Every row comes from one small tree of marks. The marks that hang from a mark follow it in brackets, in alphabetical order. Every link used is in the known rows. Which tree was each row made from?
Known rows
A[B[T[E[M[Q]]]]]: [  2  28   0 -11 -10   1   6   0   7  -3   2  -4   4  -2   3  -1   3   6]
A[B[T]]: [-4  5  1 -5 -2  0 10 -2  0 -2  0 -4  6 -2  4  0  3  0]
E[M[Q[N]] T[B]]: [ 14  24   0 -34  -6  -3 -10   0  17   0  -7   6  -6   5  -4  -3 -17  11]
M[E Q]: [ 17  16   8 -36  -8  -3  -8   2  24  -1   0   6 -14  -2   1  -5 -12  -6]
R[M[Q]]: [ 30   5  -3 -24  -1   3 -10   9  28  -1   1   6  -8  -3   0   0  -8  -1]
M[E[T[B]] Q]: [ 17  24   8 -43   0  -2  -3   4  21   1  -3  10 -14   0  -3  -4 -19   1]
N[Q T[E]]: [ 2 18  1  3  1  0 -4 -7 -2  6  5  0 -5  6 -3 -8  4 15]
M[E[T[B]] Q[N]]: [ 20  21   9 -49  -1  -4 -13   1  26   0  -5  10 -15   3  -5  -5 -28   2]
R[M[E[T] Q]]: [ 33  20   4 -44   2   2  -3   9  33   0  -2  11 -13  -5  -1  -1 -20  -1]
D[R[M]]: [ 23  -5  -8 -26  15   0  -3   9  19   2  -1  -4   5   4  -2   8  -1  -3]
A[B]: [-2 -5  0 -3  0  0  6 -1  6  0  0 -3  3  1  1  1 -1  0]
B[T]: [-2 13  1 -3 -2  0  5 -1 -8 -2  0 -2  4 -4  4  0  5  0]
R[M[E Q]]: [ 34  12   3 -43  -2   1  -7   8  35  -1   1   9 -12  -5   0  -2 -13  -5]
T[E[M]]: [ 0 31 -2  0 -8  2  4 -1  0  0  4 -2  4  2 -2 -2  5  9]
R[M[E]]: [ 23   7   3 -34   3   2   3   6  23  -1   1   7  -4  -4   0  -1  -8  -4]
T[B E]: [-1 19 -3 -1  4  3  2  4 -7  1  4  0  4  5 -7 -2  4 11]
T[B E[M[Q]]]: [  9  33  -3 -17  -9   2  -4   4   7   0   4   1   0   5  -6  -4   3  12]
R[M[E Q[N[T]]]]: [ 35  10   4 -47   0  -5 -15   7  39  -1  -4  10 -14  -1  -2  -6 -19   0]
A[B[T[E[M[Q[N]]]]]]: [  4  26   0 -14 -11  -1   0  -3  11  -3   1  -4   4   1   1  -3  -2   7]

Write each row's tree
[ 10  30  -3 -21  -9   1 -10   2  11   0   2   1   0   7  -7  -5  -2  14]  T[B E[M[Q[N]]]]
[ 12  27   1 -30  -6   0  -3   3  13   1  -5   6  -6   3  -3  -1 -10  10]  E[M[Q] T[B]]
[ 23  15   4 -35   8   3   7   6  21   0  -2   9  -5  -4  -1   1 -15   0]  R[M[E[T]]]
[ 3 17  0 -5  3  1 -4 -5 -4  7  4  2 -4 10 -6 -9  6 18]  N[Q T[B E]]
[ 33  -4  -8 -42  15  -6 -18  12  31   3  -5   0  -2   9  -5   2  -9   3]  D[R[M[Q[N[T[B]]]]]]
[  1  29  -3 -10  -5   3   4   3  -2   1   4  -1   6   6  -6  -3   7  13]  T[B E[M]]
[ 12  29   1 -22  -9  -1  -2   1  14   0  -5   5  -7   0   0   0 -12   7]  E[M[Q] T]
[  3  14  -1 -12   0  -8 -11   0   5   2  -5   2   1  10  -7  -7  -6  16]  Q[N[T[B E[M]]]]
[ 26   6  -3 -48  19  -1   3  10  23   4  -3   1   2   5  -4   6 -10  -1]  D[R[M[E[T[B]]]]]
[  4  40  -1  -9 -12   2   2   0   0  -3   3  -2   2  -3   2  -2   6   7]  B[T[E[M[Q]]]]
[  4  24   0 -12  -4   0  -4  -6   0   6   4   2  -2  10  -5 -10   8  20]  N[Q T[B E[M]]]
[  5  18   8 -32   7  -1   9   2   5   2  -4   7  -5   1  -3  -2 -13   2]  M[E[T[B]]]
[ 32   2  -3 -27   1  -3 -18   8  32  -1  -4   6 -10   1  -2  -4 -14   4]  R[M[Q[N[T]]]]
[ 7 28 -1 -5 -5 -7 -4  4  7  2 -3  1 -6  4 -1 -6  1 14]  N[T[E[M[Q]]]]
[ 20  12   8 -46  -4 -10 -19   2  29   1  -6   9 -16   5  -3 -10 -19   2]  M[E Q[N[T[B]]]]
[  4   0   2 -12   2  -1  -7  -6   0   7   1   3  -5   9  -3  -8   4  12]  N[Q T[B]]
[ 14  13   0 -29 -13  -8 -17   1  21   0  -6   3  -6   6  -2  -7  -7   8]  E[M[Q[N[T[B]]]]]
[  2   9  -1   0   4  -8 -11   0   3   1  -4   1  -2   7  -5  -6  -9  12]  Q[N[T[E]]]
[ 32  12  -4 -28   3  -2 -17  10  29   0  -1   6  -8   3  -6  -5 -12  10]  R[M[Q[N[T[B E]]]]]
[-5 19  0  1 -1  2 11 -1 -4 -2  3 -5  7 -1  2  0  5  5]  A[B[T[E]]]
[ 33  -3  -8 -37  11  -2 -16   8  33   1  -2  -2  -2   5  -4   5 -10  -3]  D[R[M[Q[N]]]]
[ 34   5  -3 -49  10  -2  -8  10  35   2  -1   1  -4   2  -2   5  -9  -7]  D[R[M[E Q]]]
[  6  38  -1 -12 -12   0  -4  -2   4  -3   2  -2   2  -1   1  -3   1   8]  B[T[E[M[Q[N]]]]]
[-2 37 -1 -3 -9  2  8 -1 -8 -2  3 -3  7 -3  2 -1  9  8]  B[T[E[M]]]
